Each row was made from one walk, in order. Every step used is in the known rows, and no mark comes twice. Write each row's walk.
Known rows
tupef -> pidozi -> refona: [ 22.1  25.6 -45.0  32.8   5.1  10.6  -1.2 -21.9   2.9   8.8   2.9 -12.6
  13.0  -7.5 -38.7   4.3 -33.4   0.2  45.0 -10.7]
ranu -> vuliz -> vezov -> pidozi: [ 16.5  34.6 -34.6  39.1   5.4  40.5  27.2  -0.2  45.6 -10.4 -29.2 -34.2
   5.3  -0.9 -20.9  15.7   4.0   4.8  29.6 -26.2]
vezov -> vuliz: [ 25.5  -7.7  -2.5   6.5   8.6  10.4  14.8   1.2  25.1  -1.9  35.2  14.1
  29.8   6.7   8.4  17.9 -12.2  25.8  -6.9   5.7]
vuliz -> tupef: [17.3 24.5 -4.9 32.1  0.4 16.8 -7.1  9.0  8.0 14.1 -6.9 -6.3 24.6  5.3
  4.8 15.5 32.8 19.4  8.9  6.0]
vuliz -> pidozi -> refona: [  6.6  35.6 -30.0  41.9 -19.7   9.2 -14.0 -15.9  11.4  29.7 -11.7 -13.4
   9.3 -26.3 -28.3 -36.8  -2.3  18.2  -0.8 -10.3]
pidozi -> refona -> vuliz: [  6.1   4.7 -19.1   1.1  -9.8 -22.8   6.4  -9.2  28.2  12.3  32.0 -18.6
  15.4  -3.9 -35.5 -36.0 -33.3   5.6  16.0  -9.8]
ranu -> vuliz -> tupef -> vezov: [  1.8  41.1 -12.7  44.0  26.4  44.0  20.6  15.3  35.4  15.8 -28.5 -12.0
  12.4   4.1  -4.6  28.0  33.8  10.4  31.4  10.1]
keza -> ranu: [ -8.4  20.7  17.3   1.5  -2.6  10.8 -16.6 -10.3  -7.1 -12.2  27.8 -14.4
  14.7  18.5 -24.1  21.2   0.2   2.7 -17.0   2.5]
ranu -> vuliz: [ -8.9   6.4  -9.9  13.1  12.1   6.1  30.2   6.1  25.6  -1.6 -24.4 -19.8
  -5.1  -4.9  -9.4   1.3  -4.2 -28.2  15.5  -2.9]
pidozi -> refona -> vuliz -> tupef -> vezov: [ 15.0  32.6 -21.5  27.5   1.5   9.6   0.2  -3.1  37.0  26.0  27.2 -13.3
  29.6   2.8 -32.4 -15.0  -1.5  34.0  31.2   2.8]
vezov -> vuliz -> pidozi: [ 20.4   9.3 -13.6  27.4  -1.5  25.8   6.3  -4.3  29.6  14.9  17.8   8.1
  23.6  -3.6  -2.1   3.3   1.0  35.3 -19.3  -1.0]
keza -> ranu -> vuliz -> pidozi -> refona: [-11.3  47.6  -7.3  38.0  -4.6  19.3  -1.4 -18.2  20.7   4.0   2.7 -37.9
  16.4  -2.0 -52.5  -0.6  -5.7  -7.7  -4.4  -6.7]
keza -> ranu -> vuliz -> tupef -> pidozi -> refona: [  7.2  54.7 -14.6  50.8   9.0  30.1   0.7 -14.1  19.6   0.3   7.3 -41.7
  36.3  12.7 -49.8  34.4  -1.7  -4.9  25.7  -1.0]
refona -> vuliz -> vezov: [ -2.9  13.8 -16.4 -10.6  -1.0   5.9   3.8  10.3  35.4  17.6   9.3 -16.5
   2.0  30.0 -21.6  -8.1   0.9  22.9   0.5 -16.6]
keza -> vuliz -> tupef: [ 47.4   9.4  10.4  50.3   4.9  45.8 -16.6  34.5 -10.6  22.0 -12.3  -4.2
  50.5 -13.9  30.2  14.8  54.8  31.9  13.6   6.9]
vezov -> pidozi -> refona: [ 36.9  13.0 -30.8  38.2 -13.1  17.0   8.9 -30.7  21.4 -24.8  20.4 -26.5
  21.0 -29.5 -31.7  -8.0 -27.2  18.6  35.7 -22.5]
vezov -> pidozi -> refona -> vuliz -> tupef: [ 37.3  14.8 -35.1  41.7 -12.8  15.7  13.8 -24.6  38.0 -15.5  26.9 -41.2
  31.1 -16.2 -40.7  -9.4 -15.9  26.4  37.1 -23.7]
tupef -> pidozi -> refona -> vuliz: [ 13.6  15.0 -46.4  20.7   4.4   4.4   7.8 -19.4  16.4  11.0  17.0 -23.9
  10.3   2.5 -51.5  -7.5 -42.1  -1.0  41.7 -16.4]
ranu -> vuliz -> vezov: [  3.5  36.3 -22.4  22.6  10.6  24.0  19.6  11.2  38.4  12.2 -34.8 -19.9
   1.8  10.2 -12.6   9.8   9.1  -1.0  16.5 -12.3]

Which walk is each row?
[ 30.4  20.1 -25.0  38.6  -7.8  18.2   3.1 -13.1  35.9  20.8  26.8   3.6
  37.9 -12.5 -13.2 -11.9 -15.6  39.0  -8.0  -2.5] => vezov -> vuliz -> pidozi -> refona
[ 52.4  27.7 -33.6  52.0  12.2  31.6   8.3  -7.0  32.6  13.9  32.9  -0.2
  59.2   6.7 -12.2  33.8  -8.6  41.1  28.8   5.4] => vezov -> vuliz -> tupef -> pidozi -> refona
[  4.1  47.3  -9.7  33.9   2.3  42.1   6.3 -12.1  32.0 -17.5   5.3 -42.0
  20.9  16.4 -40.5  34.5   2.6   7.2   4.9 -18.1] => keza -> ranu -> vuliz -> vezov -> pidozi
[ 44.1  19.0 -23.8  43.3  18.1  38.5  10.1  -0.3  28.9   8.6  24.5   3.0
  47.1  14.3  -1.1  43.6   3.2  38.1  17.9   6.0] => vezov -> vuliz -> tupef -> pidozi
[ 17.6  22.0 -21.4  23.1 -10.0 -11.0   3.8  -3.9  33.1  21.4  26.0 -24.1
  31.9  -0.6 -32.0 -25.8 -11.5  18.9  25.3  -5.4] => pidozi -> refona -> vuliz -> tupef
[  8.1  32.8 -31.4  50.2  20.3  33.0  22.8   4.5  26.2  10.2 -34.8 -29.4
  13.8   3.9 -19.5  29.0  12.1 -13.0  40.0  -5.1] => ranu -> vuliz -> tupef -> pidozi
[ 12.1  43.7  -4.7  38.2  18.1  49.8 -10.0  10.6  12.8  21.2  -5.6   7.6
  22.3   9.7   5.5  32.4  48.6  48.0  20.7  18.0] => vuliz -> tupef -> vezov
[ 41.8  47.2 -41.9  44.5 -14.2  37.8  -2.9 -17.2  32.9  -3.3   1.1 -22.1
  24.7  -2.4 -27.7   3.0  -4.8  46.9  30.9 -26.7] => vuliz -> vezov -> pidozi -> refona
[ 23.7  33.9 -27.1  41.6  12.1  53.6   3.8 -21.1  21.8  -9.2  16.5  -3.2
  12.5 -15.3 -24.1  13.6  -2.2  46.4  41.7  -2.9] => tupef -> vezov -> pidozi -> refona
[ 10.4  31.2 -12.7  32.5  22.4  61.5  -0.8   1.3  29.3  21.6  16.4  24.2
  14.6   1.7  -0.8  21.8  17.4  60.4  -3.3  14.8] => tupef -> vezov -> vuliz -> pidozi
[  8.9  17.8 -15.0  24.0  12.6  40.7  11.6   0.8  39.1   5.8  20.4 -21.5
  15.5  15.9 -20.8  16.3  22.2  42.0  22.1  -4.5] => refona -> vuliz -> tupef -> vezov -> pidozi
[ 22.0  47.6 -29.3  66.3  19.5  49.0  25.3  -2.7  47.6   3.8 -19.7 -25.1
  26.0 -13.5 -20.7  20.2  20.2  20.1  51.1  -2.3] => ranu -> vuliz -> tupef -> vezov -> pidozi -> refona
[ 17.0  29.0 -29.6  10.0 -11.8  -8.1   0.3  -5.5  39.5  23.8  23.4 -20.6
  21.7   9.1 -38.4 -30.1 -21.3  25.4  21.6 -14.0] => pidozi -> refona -> vuliz -> vezov
[ 13.2  12.4 -28.2   6.4  -5.0  22.9  11.6  -2.7  44.3  -1.9  14.5 -32.1
   2.9  20.0 -33.0  -3.5  -3.3  30.3  11.3 -30.4] => refona -> vuliz -> vezov -> pidozi
[-19.0   2.4 -13.6   0.8  -8.2   3.3   5.7  -1.2  26.5  21.7   6.0 -23.4
 -10.0   3.3 -31.5 -31.3  -1.7   7.0 -17.0 -16.2] => refona -> vuliz -> pidozi
[39.2 13.1 -3.8 32.3  9.2 24.5  8.9  7.2 32.5  7.6 29.0  7.7 49.9 12.0
 14.1 29.6 12.4 40.8  0.3 12.6] => vezov -> vuliz -> tupef
[ 37.9  51.6 -23.5  63.3   9.7  61.1  -3.9  -9.4  24.9   6.5   6.8  -8.2
  36.5  -7.6 -14.3  28.8  31.2  58.9  41.5   5.0] => vuliz -> tupef -> vezov -> pidozi -> refona
[ 17.9  24.1 -27.5  31.0  11.6  46.7  12.1 -19.8  34.3  -7.3  28.0 -11.8
   9.3  -7.4 -34.2   6.3  -9.0  44.9  39.7  -7.7] => tupef -> vezov -> pidozi -> refona -> vuliz
[ 34.2  44.9 -38.8  58.7   3.5  26.9  -8.1  -8.4   7.1  21.4  -5.4 -16.4
  37.5   0.2 -25.4  20.1   4.6  20.5  42.4  -2.3] => vuliz -> tupef -> pidozi -> refona
[ 21.3  39.8 -22.2  41.7  16.5  55.4  -2.1  -6.8  34.5  25.7  24.3  20.5
  25.0  -5.0 -12.6   9.4   5.4  66.6   7.2  12.8] => tupef -> vezov -> vuliz -> pidozi -> refona
[ 20.7  34.8 -55.9  27.6   2.8  17.0   1.5 -16.6  24.2  20.5  11.7 -22.2
  12.7  13.4 -53.3  -1.2 -32.8  16.0  42.4 -21.3] => tupef -> pidozi -> refona -> vuliz -> vezov
[ 27.8  41.8 -18.0  55.8  15.5  65.5  -1.8  -3.1  20.9  -0.8  -1.1  -6.8
  25.4   1.8  -4.1  41.4  42.3  54.6  30.1   5.6] => vuliz -> tupef -> vezov -> pidozi
